Each row was made from one walk, in order. Every step used is in the known rows, and no mark comes twice. Write each row's walk.
Known rows:
lageg gemup: [  0.5  12.2   3.1  -1.3  -0.2   4.8   4.1  -7.8  15.4  -6.0  -1.9  15.7
  21.3   0.7  -1.4  23.6 -18.0  -8.7   9.2 -20.2  -8.5  -6.3  -2.3   2.2
  23.5]
pituku piza tubu: [  0.1  -7.4  10.1  -2.0  13.9 -13.5   0.3  12.5  20.4 -18.4   6.0   4.4
  27.1   9.3  25.8  35.0  18.4 -18.2  -8.7   4.5 -13.1   1.2  22.2   3.5
  16.6]
zeki lageg gemup robi: [  3.2  11.9  13.1   1.5   4.4  17.0   2.7 -26.9  31.0  -9.5 -33.3 -14.0
  -9.2  10.0  -2.2  29.2 -13.9 -11.3  28.2 -13.8  -6.0   0.5 -27.2  -7.7
  18.1]
tubu piza zumum lageg gemup: [ -0.4  -8.0 -10.0   0.3  -1.5  12.2   0.7   0.0  30.8 -10.8  -1.6  -4.7
  25.8  -0.9  -9.2   8.4  22.9   0.6 -24.6 -55.5 -14.0  -7.2 -35.3  -1.1
  45.5]
zumum lageg piza: [ -7.1   5.6  -2.6  13.2  37.6  -5.6   1.8  15.3  40.0  -4.6   9.0   5.5
  23.9 -11.2 -21.5  -7.7   3.7  34.3   6.7 -23.9 -19.5  -6.0  21.2   8.6
  10.1]
zeki lageg zumum piza: [  5.0  10.6   2.0 -26.9  -9.2  12.3   6.2  44.8  30.4   3.0 -13.6  -6.2
 -18.9  14.6 -14.8 -30.4  12.4  30.1  -7.0 -29.7  17.8  -5.9 -20.1 -22.9
   7.2]
lageg zeki zumum piza tubu: [ -9.5  -1.5   6.0  12.1   1.5  12.0  -8.2  19.2  16.8  -8.0  31.4 -24.0
  28.7  28.6 -14.9  -4.8   3.1 -13.1 -26.8 -32.4  32.3  -5.2 -17.3  -6.3
  -6.2]
pituku piza lageg zeki: [ -3.1 -16.8   1.4 -29.7   7.9  11.0   9.5   6.1  51.7 -14.8 -20.0  11.0
  39.0 -11.0  -9.9   1.1  -2.2 -34.4   8.4  -7.0  -6.8   1.7  -3.4 -13.8
  21.5]
lageg zumum: [ 12.1   8.5   1.2 -27.2   2.2  -0.2   1.1   9.6   5.5  -0.4   0.7   3.0
  -4.1   7.5 -21.1  -3.2   9.8  18.6  -1.5  -0.9  19.2  -1.5   4.3 -17.8
 -10.3]
lageg gemup piza zumum: [  8.3   5.3  -6.3  -3.6 -21.9   4.9  -2.1 -20.4  -2.0 -23.3 -27.5   1.2
  20.7   6.4   2.9  31.1 -19.4 -27.8  -6.1 -18.3  -8.0 -11.1   0.1   3.4
   4.8]
robi gemup piza lageg zeki zumum: [  2.3  -6.2  21.1 -31.4  -5.3  18.5  -9.8 -35.5  34.1 -26.3 -33.8 -40.1
  18.4   7.0 -18.8  12.9 -36.1 -28.5  -7.3   1.0  18.2   6.8 -28.1 -17.9
 -39.9]
tubu piza zumum lageg gemup robi gafi: [ -2.6 -28.1  -1.8  -8.5   1.4   7.8  -8.4 -31.2  28.4 -24.4 -45.5 -31.7
  22.4   8.0 -20.3   5.0  20.1 -19.9 -20.1 -62.1  -0.8   7.2 -53.4   1.4
   9.6]
zumum lageg gemup robi gafi: [ -8.2 -13.1  13.8   0.8  26.9  -1.1  -3.1 -31.3  39.3 -19.9 -47.6 -17.3
  14.4   5.9 -21.1  25.0  -5.1   0.3   1.3 -30.6   0.0   7.3 -20.5   3.4
  -0.2]
tubu piza lageg zeki zumum: [ -3.6  -6.5   1.6 -43.1 -18.0  34.2  -3.1  -8.2  24.1  -6.8  20.1 -29.4
  18.4   7.1 -32.3 -36.9  -1.5 -16.7 -15.6 -51.1  19.0   5.4 -44.6 -28.7
  -7.5]
pituku piza zumum lageg: [ -1.7 -20.7  -3.2   6.7  19.3  -6.5   7.5  28.5  31.5  -9.9 -27.7  -2.0
  22.7  -1.4   4.7  21.0  36.6  11.4 -16.8  -5.4 -21.7   1.0   0.2   4.8
  34.1]
gemup lageg: [ -2.8   4.4  -5.8   8.4  -0.1   4.9  -1.7  -5.0  16.0   0.8 -11.8  -0.5
  11.7  -1.9  19.0 -14.3 -10.7  17.5  13.9  -4.3   4.0  -5.3  -1.9 -14.6
  -4.6]
zumum piza: [ -6.9 -12.2  -7.8   2.6  -8.0   3.8  -0.7  19.0   1.2  -3.2  -1.2  -2.7
  14.1   8.4  -1.3 -29.4  -7.3  -4.2 -13.8 -21.8   2.0  -8.3 -18.1   8.9
  15.6]
lageg zeki zumum piza: [ -7.3 -11.6  -5.1   6.6  -0.9  22.2  -3.6  18.5  10.6  -0.7  18.6 -17.1
  25.3  22.3 -29.3 -25.9 -10.0  -3.1 -14.1 -34.8  23.1  -2.6 -20.7  -7.0
 -11.4]
tubu piza zumum lageg: [ -2.2 -22.0 -10.5   1.1  -2.1   6.4  -4.3   8.7  15.6  -3.6   1.3 -19.9
   2.5  -1.8 -10.2 -17.0  41.1   8.0 -34.5 -40.5  -6.7  -0.2 -31.4  -3.5
  22.3]
robi gemup piza zumum lageg zeki: [  8.0 -31.6   5.1  12.6  19.1   0.8 -10.5 -21.3  50.2 -22.7 -38.6 -17.2
  17.1  -6.3 -14.6  40.6   5.4 -22.1 -22.6   4.4   4.5   0.2  -8.7  -4.4
 -22.7]
pituku piza: [  2.3 -16.2  -0.3  -6.4  13.6  -2.6   5.0  12.3  14.4 -10.1 -10.9  10.2
  28.1   2.7  10.4  12.4   6.9  -5.5   2.3   6.2 -20.1   3.3  16.7   5.5
  15.1]
zeki zumum: [ -1.8  10.2   5.4  -1.7  -2.4   9.4  -1.4   3.4 -14.9   2.2   8.3 -26.1
  -1.9  20.0  -9.5  -3.2  -2.9  21.2  -8.0  -5.8   8.3   5.3  -9.8  -5.3
 -17.2]
zeki zumum piza lageg: [-16.2  10.6   4.2 -22.4 -29.2  18.0   2.1  23.7   2.1  -6.9 -16.5 -39.8
  12.3  17.9 -13.2 -47.5 -22.2   2.4 -21.6 -37.1  11.6  -3.2 -51.7  -5.2
  13.6]
tubu piza lageg: [ -4.5  -5.4  -2.6 -40.8 -25.2  14.2  -0.6  -5.2  13.5  -9.3  -1.4 -14.0
   3.0  -6.3  -5.5 -41.7  -1.4 -22.9 -11.7 -35.2  -4.7  -0.7 -38.1 -11.0
  19.6]
tubu piza lageg gemup robi gafi: [ -5.7 -16.6   9.4 -50.8 -19.3  18.1  -6.0 -47.4  27.1 -31.2 -49.2 -29.2
  22.4   4.0 -14.7 -19.7 -19.7 -51.3  -1.5 -59.9   1.3   8.4 -61.6  -8.4
   8.2]
tubu piza: [  2.7 -18.1  -8.1 -15.9  -5.8  10.8  -5.2  -6.1   1.1  -4.8  21.7  -3.6
   9.8   2.4  -2.7 -26.5   9.8  -9.9 -15.5 -28.7  -4.3   0.5 -12.3  -2.4
   3.6]

Which walk is each row?
[ -3.4  -5.9  -4.0  13.7   5.3  -4.9   2.1  17.0  14.6   1.2 -18.6 -10.9
  -2.9  -5.6  -7.5  10.7  29.6  17.4 -22.0 -10.4  -3.6  -1.6 -13.8  -1.9
  21.2]
piza zumum lageg
[ -4.3  -7.8   8.1  15.2  33.3   4.3  -2.4 -31.2  33.0 -15.1 -16.8  -9.2
   5.5   4.1 -17.3  30.5 -10.1   0.1   7.6 -15.9 -10.1  -5.7 -17.2   5.9
  27.2]
zumum lageg gemup robi
[ -3.0 -12.3  -6.1  19.7  16.4   5.3   2.0  11.4  37.7   1.1  -8.9   0.6
   8.2  -8.5 -25.3  15.0  32.0   0.5 -12.0 -17.1  10.7  -0.8 -15.1 -12.2
  10.2]
piza zumum lageg zeki
[ -5.4 -10.8   6.2   8.9   9.2  -1.9  -3.0 -24.3  32.6 -20.5 -68.5 -26.2
  17.0   6.7 -16.7  32.4  10.8  -7.6  -7.3 -30.2   2.9   7.6 -38.6   2.7
   6.9]
piza zumum lageg gemup robi gafi
[ -3.7  -5.0   6.7 -31.9   1.5  21.1   8.3  10.2  38.1 -12.4 -12.7 -11.1
  38.8   8.2 -20.1   2.5  -5.2 -14.1   2.1 -16.0   0.5   7.4 -17.5 -21.2
   5.5]
pituku piza lageg zeki zumum
[  1.2  17.1 -18.0  16.6  -8.4   2.1  -0.7  14.0  18.0  -5.4 -22.8   1.1
  41.6  -7.9  11.3 -20.4  -5.2  14.3  24.3  -9.9  -3.1 -11.0   5.2  -8.5
  -0.5]
gemup lageg piza zumum
[  3.3  11.9 -12.4   7.8  -6.4  -3.7  -0.8  18.9   1.7  -6.0 -13.1   0.6
  32.4  -7.1  -7.8  -8.1   7.1  -0.9  11.8 -10.6  -6.7  -5.5   5.5   7.1
   5.0]
lageg piza zumum
[  0.5 -30.6 -13.0   5.8   9.9  15.9  -3.3   3.4  41.8  -2.9  12.4  -6.1
  18.3  -7.8 -28.5 -11.2  44.1 -10.0 -26.1 -44.1   5.3  -1.4 -24.0 -15.2
  11.1]
tubu piza zumum lageg zeki
[ -0.5 -30.9  -4.6   9.3  29.9   1.2   7.5  23.8  51.4  -9.2 -16.9   9.6
  35.8  -7.6 -13.2  26.6  39.0  -5.1  -9.9 -13.4  -7.3   1.2   4.0  -6.5
  26.1]
pituku piza zumum lageg zeki
[  0.6  -9.3   1.8 -31.1 -12.3  12.1  -2.3 -24.2  32.6 -20.1 -19.0  -2.3
   9.3  -8.7 -19.8  -7.2 -27.0 -39.8  -2.0 -12.9   8.6  -4.3  -0.9 -17.4
 -16.6]
gemup piza lageg zeki
[ -3.2   9.1   6.4  -3.6  15.2  13.3  -2.0 -15.7  24.1 -17.9   3.0 -20.1
  11.1  19.9 -20.8  28.1 -21.8  31.0 -22.3 -38.9 -11.0  -7.0   9.5  -0.5
  -3.3]
zeki zumum lageg gemup piza
[-14.4  -1.1  -0.8 -20.0 -26.3   8.5   3.9  19.7  15.4  -8.2 -23.6 -15.0
   9.8   0.4  -2.8 -45.5 -20.0 -17.8 -14.4 -28.5   2.4  -7.8 -45.9   1.6
  30.6]
zumum piza lageg
[ -9.3   4.0   6.5   6.9  22.7   7.4   1.1  10.5  13.1   4.0  11.1 -27.5
  -7.6  14.6 -18.9   2.2  11.4  49.3 -20.2 -16.1   2.5   2.5  -7.2  -5.0
  -2.2]
zeki zumum lageg
[  1.6  11.8  13.1  20.6  20.2  -9.5 -13.4  -8.1  52.6 -22.2 -12.2  -6.8
  54.7  -5.0  34.0  14.9 -14.4   1.2  22.0   7.4   0.1  -7.6   6.9  -3.4
 -12.9]
robi gemup lageg piza tubu
[  3.2   7.5   5.7 -13.2  -2.7  -7.7  -6.2  33.4  13.3 -12.3  14.8  -5.7
  11.3  22.6  -6.6 -10.5  15.2   1.9 -28.3 -21.4  28.2 -11.7 -10.2 -10.1
   7.2]
lageg zumum piza tubu
[ -2.3  13.8 -10.7   8.2  12.0   2.5  -1.8   3.1  30.4  -4.8  -4.1   9.3
  38.4  -9.4   8.7 -26.7 -19.4  25.3  30.8 -11.8  -6.9 -11.8  18.4  -7.9
  -6.3]
gemup lageg piza
[ -3.7   6.4  -1.0 -40.1 -24.2  21.3   2.8 -16.9  28.8 -16.3  -1.8  -1.4
  25.8  -6.3  -7.8 -14.9 -18.3 -32.7  -4.1 -57.8 -10.5  -6.9 -45.3  -9.4
  40.6]
tubu piza lageg gemup
[ -0.7  -1.6  -8.1  16.9  11.9  13.0  -2.1  -9.7  39.5   0.9   2.2  11.6
  26.0  -5.8  -0.9  -9.0 -10.4   1.0  21.7  -8.8  16.6  -6.0   1.4 -25.5
 -15.2]
gemup lageg zeki
[  5.4  18.1   8.5 -51.7 -14.5   3.0   6.2  11.4  20.5  -4.5 -20.2  -6.8
  -7.1  -0.9 -21.2 -17.7  -2.4   8.7  -0.9  -8.6  18.9  -1.4 -21.2 -25.3
   3.4]
piza lageg zumum
[  7.1   4.0   8.4 -62.8   0.5   0.4  10.5  21.6  30.7 -15.5 -28.3   4.2
  18.7   1.7 -11.6  -8.7   5.6   2.6   0.8  -1.2  -1.2   0.9  -8.0 -22.0
  23.7]
pituku piza lageg zumum
[ -1.5  19.0   4.0  10.3  14.1 -11.4  -5.7  11.3  19.8 -13.0  20.3  -0.6
  31.4  -1.5   4.8   7.9   3.2  -5.4   7.6 -11.1  -5.8  -7.8  24.6   6.2
   0.0]
lageg piza tubu
[ -4.4 -13.8   4.1  18.6   7.1  23.9 -11.0   0.5  47.2  -8.5 -16.5 -30.0
  52.2  20.2   1.0 -17.5 -28.4   3.0  -0.2 -20.1  27.3  -4.5 -43.8 -18.7
 -24.2]
robi gemup lageg zeki zumum piza
[-12.8   3.5   9.6 -20.7 -21.0  26.2  -1.8 -17.4   8.7 -22.0 -33.7 -47.4
  25.6  28.9 -18.8 -18.8 -45.6 -23.3  -0.9 -40.2  11.7  -7.6 -72.3   2.3
  31.6]
zeki zumum piza lageg gemup robi
[  5.8   0.7  13.8  -2.8   4.0  -5.5 -14.3  12.1  51.5 -19.7 -21.6 -17.7
  34.8  18.8  23.1  -3.1  -4.9   8.7 -12.9  -5.1  32.4 -12.1 -30.1 -21.9
  -5.5]
robi gemup lageg zumum piza tubu
[ -4.0  -7.4   5.7 -33.8  -3.8   1.6  10.3  11.3  26.7 -16.1 -31.4   0.9
  23.7  -4.8   9.0  -3.5  -5.8 -20.6   4.2  -2.4 -17.9   3.5 -11.6  -4.3
  31.9]
pituku piza lageg
[ -0.6  -8.8  11.6 -32.1   3.4   9.5   6.5 -27.2  34.6 -30.8 -48.3  -6.7
  38.4   4.5   2.8  20.6 -29.9 -45.3  23.3 -10.0 -20.5  -1.5 -30.5   3.1
  46.7]
pituku piza lageg gemup robi
[-12.6 -12.0  -2.6 -16.6 -14.2  17.3   2.6  14.6  37.1  -8.0 -12.4  -0.9
  25.4  -6.7 -22.0 -38.9 -18.7 -37.0  -8.7 -34.7  15.9  -8.0 -43.1 -10.4
  20.5]
zumum piza lageg zeki
[  9.6  13.6  -3.3 -21.2   3.2   3.9  -2.0   7.1  25.9   0.0  -8.6   3.2
   5.2   7.4  -0.8 -15.2  -0.9  38.2  10.6  -5.1  22.1  -7.4   3.1 -33.7
 -16.4]
gemup lageg zumum
[  2.9  19.2  12.1 -14.7  -6.9   1.3   1.4  43.9  37.0  -5.7   0.2 -12.3
 -11.9  20.5  -1.7  -9.4  24.5  19.2 -20.3 -28.1  23.9  -7.2 -17.3 -25.2
  10.9]
zeki lageg zumum piza tubu
[ -7.1  11.5   8.3 -22.7  -8.8  23.4   3.0  -3.2  22.8  -2.9  -4.6 -22.9
  10.9   4.9 -28.6 -10.6 -12.8  -8.7  -0.5 -19.6  21.0   5.5 -30.6 -26.2
  -8.3]
piza lageg zeki zumum
[-13.2  11.1  -1.1 -21.9 -26.3  13.6   8.1  11.4  34.4 -15.9 -27.8   1.0
  31.7   1.5  -5.5 -20.6 -37.8 -27.4  -4.6 -48.6  -4.5 -14.9 -47.1   2.2
  54.2]
zumum piza lageg gemup
[-11.3  -4.9   4.5 -21.7 -18.0  15.9  -1.1 -19.2  23.0 -24.8 -43.2 -20.4
  26.6   9.8 -10.9 -19.6 -43.3 -46.3   7.3 -32.1   2.6 -12.7 -64.6   5.3
  49.7]
zumum piza lageg gemup robi
[ 13.3  18.9  10.0 -27.4   1.3   8.4   7.3  22.9  28.2   5.9  -9.9  -1.9
 -25.2   6.7 -15.0   0.6  21.3  35.2   7.2  -8.7  17.0   2.2  -3.6 -31.0
  -8.1]
zeki lageg zumum
[ -8.9  -3.9   3.2  12.7  -5.9  -6.9  -6.4  21.0   6.7 -11.2  12.7 -11.2
  18.2  15.4  13.3 -10.3   2.1 -19.0 -26.6 -23.4   9.0  -9.6 -15.0   7.5
  18.3]
zumum piza tubu
[ -8.8  -5.2 -12.0  13.8  -0.5  27.8  -4.7  13.7  31.5  -0.1   6.6 -17.3
  37.6  21.6  -9.8 -40.0 -19.6  14.1  -1.5 -40.0  27.8  -9.6 -24.3 -23.4
 -14.8]
gemup lageg zeki zumum piza
